Each row comes from the steps of one walk. Every step used is in the known rows, and no mark comes twice. Write the walk behind each row, first mark first.
Known rows:
P, G: [-60.0 -34.9  -7.2  12.0  34.0 -19.5 -26.8  -2.1  -7.4   7.9 -21.9 -23.6
  20.5  43.0  -3.7  -2.0   2.8 -22.7  -3.0  -4.1   9.2 -29.0 -18.0 -27.2
   9.2]
Z, Q, M, G: [-64.8  -7.3 -21.7   8.3  13.7 -45.1  -2.3   6.3 -40.6  33.0  16.0  16.3
  12.7  53.6   9.3  17.6  33.7  -3.1  -6.1  31.4   2.7 -26.9  -2.8  -4.4
  30.4]
Q, P, G: [-68.3 -20.7  -7.7   0.4  30.2 -17.4 -13.1  -4.0  20.5   1.6 -17.3 -21.8
  27.7  39.7   3.4   2.8 -13.0  -4.5  -1.7 -17.6   7.1 -28.3 -24.1 -35.3
   3.4]
Q, M, G, Y: [-71.1 -18.7 -33.1  -7.3  14.8 -66.6   6.6  10.0 -70.7  36.8  -6.4  17.1
  18.4  35.4  14.2  20.4  10.5   6.8   0.2  37.9   2.8 -25.3  -0.9   1.3
  25.0]
X, Q, P, G, M: [-62.1  -6.2  -8.0 -18.0  49.4 -17.7 -27.3  25.7  -0.5  30.6   1.6 -25.2
  21.2  53.0   8.5   7.5  -4.6 -21.7  -2.9  -8.0   1.6 -15.8 -14.6 -43.1
   2.2]
P, G, M, Q, Y: [-63.2 -17.2 -27.0  -3.6  32.8 -29.8 -13.2  -1.0 -48.5  26.5   3.6  -6.2
  28.5  30.7  32.5   3.1 -30.1   3.3 -18.3 -13.9 -14.7 -36.4   0.8 -30.5
  27.0]
Y, G, M, Q, Z, R, V: [-29.0  15.2 -19.1 -11.4  31.4 -10.2   4.7  41.4 -38.6 -17.5 -25.1   2.9
  22.0  42.4   9.2  -1.5  -0.9 -19.8 -51.0  31.4 -16.2 -40.8   6.3 -20.5
   9.0]
Z, R: [-56.9 -23.9 -13.6 -10.0  -4.2 -17.9  -1.3  14.4 -23.4   3.6  -7.2  -4.5
  19.5  56.1  -6.1 -14.4   2.4  14.0   5.3  27.4 -14.7 -14.1   6.7 -15.3
   7.4]
P, G, M, Q, Z: [-52.0   3.7 -14.3  -3.8  70.5 -24.7  -3.5  10.0 -41.7   8.9  -3.8   3.7
  22.1  24.8  43.6   7.7  -1.0 -16.1 -46.6  -3.4 -15.8 -48.5  -1.3 -44.5
  30.5]
M, G, Y: [-67.1 -22.0 -34.1 -11.0  17.9 -59.2   2.9   7.9 -74.3  24.2 -15.1   1.3
   8.2  46.0  -0.7  17.8   8.0   6.9   2.1  33.2   4.0 -11.6   1.5 -11.4
  27.6]
Q, Z, R, V: [-25.5   2.2  -2.1  -1.6  20.9  -9.6   1.3  21.8 -15.1 -28.9 -10.3   1.2
  10.9  57.2   5.0 -17.9   6.1  -8.8 -24.1  20.8 -28.2 -34.7   8.2  -3.5
  17.2]
R, V: [-30.1  -5.9   7.2  -7.6  21.6 -19.6 -12.3  18.1  -6.0 -14.0 -26.4 -11.5
  -0.7  40.9  -0.1 -16.6  15.0 -25.0 -19.9  18.1  -6.5 -27.9   4.0  -0.5
   7.6]
Z, Q, Y, G: [-48.6  -1.4 -19.3 -11.3   4.6 -16.8  -8.1   6.6 -42.7   8.9 -21.6  12.4
  25.8  51.1   8.3  14.9  -3.8   2.1 -35.4  -7.6  26.8 -18.4  -4.9 -28.8
   7.5]
Q, X: [-46.3   2.5 -14.9 -19.0  21.5  -8.4  20.5  -7.6   2.5  -1.8 -21.3   5.0
  -0.6  37.6   7.4 -29.3 -10.1  24.8 -11.1   2.7 -11.5 -27.9  14.3   0.4
  31.7]
V, R, Z, Q: [-50.3  -0.3 -19.0  -8.7  15.4 -24.5  14.4   4.7 -30.5  -3.2  16.6  -4.4
   9.7  79.5  27.4  -8.8  23.9  -9.2 -26.1  17.8  12.8   1.8  15.5 -28.0
  17.1]
P, G, Y: [-67.4 -43.6 -25.1   2.9  31.4 -42.4 -15.3   4.3 -45.6  19.6 -25.3 -14.5
  25.0  43.0  -1.6  14.4 -14.1 -16.3  -0.4  10.7  12.8 -21.4 -13.1 -22.9
  10.9]
X, Q, M, G: [-57.0   4.6 -11.5  -1.6  13.6 -52.5 -16.0  10.2 -44.9  28.2   8.6   9.2
  -2.8  47.9  20.5  21.3  44.3   0.9   6.9  16.0 -10.7 -29.3  -6.2  -4.9
  17.4]
Y, G, M: [-55.3   0.1 -14.8 -38.1  36.0 -16.2  -7.4  41.9 -38.2  36.0 -33.2   2.0
  27.2  34.4   1.1  -0.5   8.1 -20.6 -37.6  27.4  27.7 -11.8   1.7 -34.7
  -2.3]
Q, Z, R: [-46.0  -6.3  -9.2  -7.8  15.9 -14.7   8.6  11.6 -28.2  -9.2   3.9  11.3
  20.7  56.2  16.1 -11.1   5.8  19.8 -14.1  13.8 -26.6 -27.4   8.0 -20.4
  22.9]
Q, M: [-57.6 -10.9   3.9  -8.6  11.7 -37.5  -1.9   9.1 -12.0  29.2  -4.0  21.3
  20.5  22.0  28.8  -3.6  18.4  -0.5 -12.0  17.6   1.0 -38.4  -0.3   3.1
   5.3]
R, Z, Q, P: [-50.5   9.1 -11.1 -13.4  17.4 -23.3  18.0   7.1   3.3  -3.1   7.1  -2.7
  23.0  62.7  23.2   0.5  -3.4  13.9 -20.6  -0.1   3.5  -6.5   2.9 -34.2
   8.6]

Write each row's walk:
[-51.4   8.7 -28.2 -15.5  28.2 -16.5  12.7  29.5 -56.1   0.6 -12.1  13.1
  31.8  39.0  22.1   5.2  -5.3   5.9 -42.9  25.1 -17.6 -35.1   6.0 -39.0
  15.8] : Y, G, M, Q, Z, R
[-71.4  11.3 -14.1 -31.1  30.9 -31.5  12.2  17.1  -6.5  18.7 -10.1  -8.2
  21.4  14.3  30.2   5.4 -18.9   8.7 -23.4   6.8  -9.1 -28.2  -0.1 -42.2
   5.7] : G, M, Q, P
[-70.6  18.6 -20.8 -37.2  28.5 -28.0  13.5  24.1 -14.4  15.7 -28.7  -3.5
  27.1  10.4  27.0  14.7 -18.2   4.9 -38.1   9.0   5.9 -28.1  -5.6 -48.9
  -4.5] : Y, G, M, Q, P
[-33.4  -2.0 -19.1   6.8  43.4 -10.8  -5.3  30.1 -27.6 -15.8  -7.8 -11.0
  23.6  50.8   8.4  -5.4  -7.4 -27.5 -35.5  21.3 -28.2 -44.9   2.1 -19.8
  19.3] : P, G, M, Q, Z, R, V
[-52.9  17.9 -37.4 -28.8  35.4 -13.9  25.1  13.6 -30.3  11.4 -37.7   4.4
  12.9  16.9  17.0  -8.4 -21.6   9.2 -44.6  16.5  -3.7 -36.8  13.2 -22.6
  26.0] : Y, G, M, Q, X
[-70.8  -8.8 -46.5  -9.1  10.1 -65.0  24.8   8.5 -78.7  25.6  14.6  17.3
  19.3  60.5  29.4  17.6  16.9   5.1 -11.1  40.6  11.4 -13.4   9.8  -4.7
  30.2] : V, R, Z, Q, M, G, Y
[-45.7   0.5 -18.8  -7.2  21.4  -5.9  15.9  -5.9  -0.2  -0.1  -4.2   2.2
   0.5  59.6   0.3 -16.2  -8.8  11.8 -15.6   5.5  -6.3 -20.5  13.6  -6.1
  35.9] : Z, Q, X
[-71.3 -20.0 -36.1   0.8  13.4 -64.6   3.4  10.8 -72.9  38.4   4.6  15.8
  19.1  48.8  10.7  30.1  10.9   0.6  -2.7  38.7   8.1 -20.2  -1.5  -2.2
  28.6] : Z, Q, M, G, Y
[-18.3  10.9   3.6  -2.8  22.2 -12.9 -11.7  25.9 -19.6 -31.2  -3.7  -5.8
  -0.5  66.7   8.2  -5.9  17.0 -14.4 -16.3   9.0 -34.1 -32.0   6.4  -7.9
  10.2] : X, Q, Z, R, V
[-60.3  -6.1 -21.0 -17.3  25.6 -33.2  -3.3   4.4 -52.0  27.7   4.6   3.8
  21.2  26.2  39.2  -2.2 -23.7  13.8 -22.3  -5.0 -20.0 -32.1  11.8 -24.3
  26.6] : G, M, Q, Y
[-62.7   3.8 -27.0 -26.5  37.7 -31.0  -2.4  31.3 -57.2  27.8 -38.5  -4.9
  22.2   9.6  20.5  15.0  -1.0 -19.6 -48.0  27.9  11.1 -31.3  -1.0 -45.9
  -1.1] : Y, G, M, Q
[-50.8   4.5 -17.2 -27.1  12.9 -28.2  27.5   2.7 -27.8 -11.7  -1.9  -1.9
   9.9  56.4  43.6 -31.0  24.4   8.9 -24.2  13.9   7.7  -5.4  22.0 -21.6
  12.9] : V, R, Z
[-64.9  -5.7 -17.6  -3.3  12.9 -47.5   1.7   5.2 -38.8  30.8   2.1  18.3
  12.0  36.4  15.0   6.9  32.6   8.2  -3.8  29.6  -3.5 -32.3  -3.2   1.9
  26.8] : Q, M, G
[-60.5 -14.8 -41.8   1.0  16.2 -67.4  16.1  13.7 -82.7  33.2   6.6  17.0
  22.6  58.3  20.5  24.0  11.3   4.1 -11.9  40.1   5.6 -15.3   7.5  -3.7
  28.1] : R, Z, Q, M, G, Y
[-41.9   9.6  -7.6 -23.2   4.3 -24.9 -21.7   9.9 -44.2   4.5 -30.2   4.4
  10.0  46.0  19.8  16.0   6.8   5.3 -20.7 -22.7  14.7 -21.1  -9.6 -30.6
  -6.3] : X, Q, Y, G
[-47.8  21.9 -14.7 -21.4  59.1 -25.3   6.9  20.0 -54.8   7.0 -21.2  16.3
  19.8  16.2  45.1  11.1   4.2  -9.7 -63.2   7.8  -5.6 -46.1   1.9 -45.0
  20.9] : Y, G, M, Q, Z
[-53.5  15.6  11.3 -27.9  13.9 -29.6 -12.0   8.0  13.1  -1.7  -4.4 -14.1
  -4.3  45.7  22.9  11.7   8.0  12.2   7.2 -22.2 -11.1 -15.4 -10.3 -34.5
  -7.8] : X, Q, P
[-44.7  -5.6  -9.6   3.6  15.6 -35.6   8.3  11.8 -29.4  25.0  16.2  22.9
  27.3  53.5  36.1   3.6  19.5  -6.6 -27.5  21.2   3.5 -25.7   8.0  -2.9
   9.2] : R, Z, Q, M
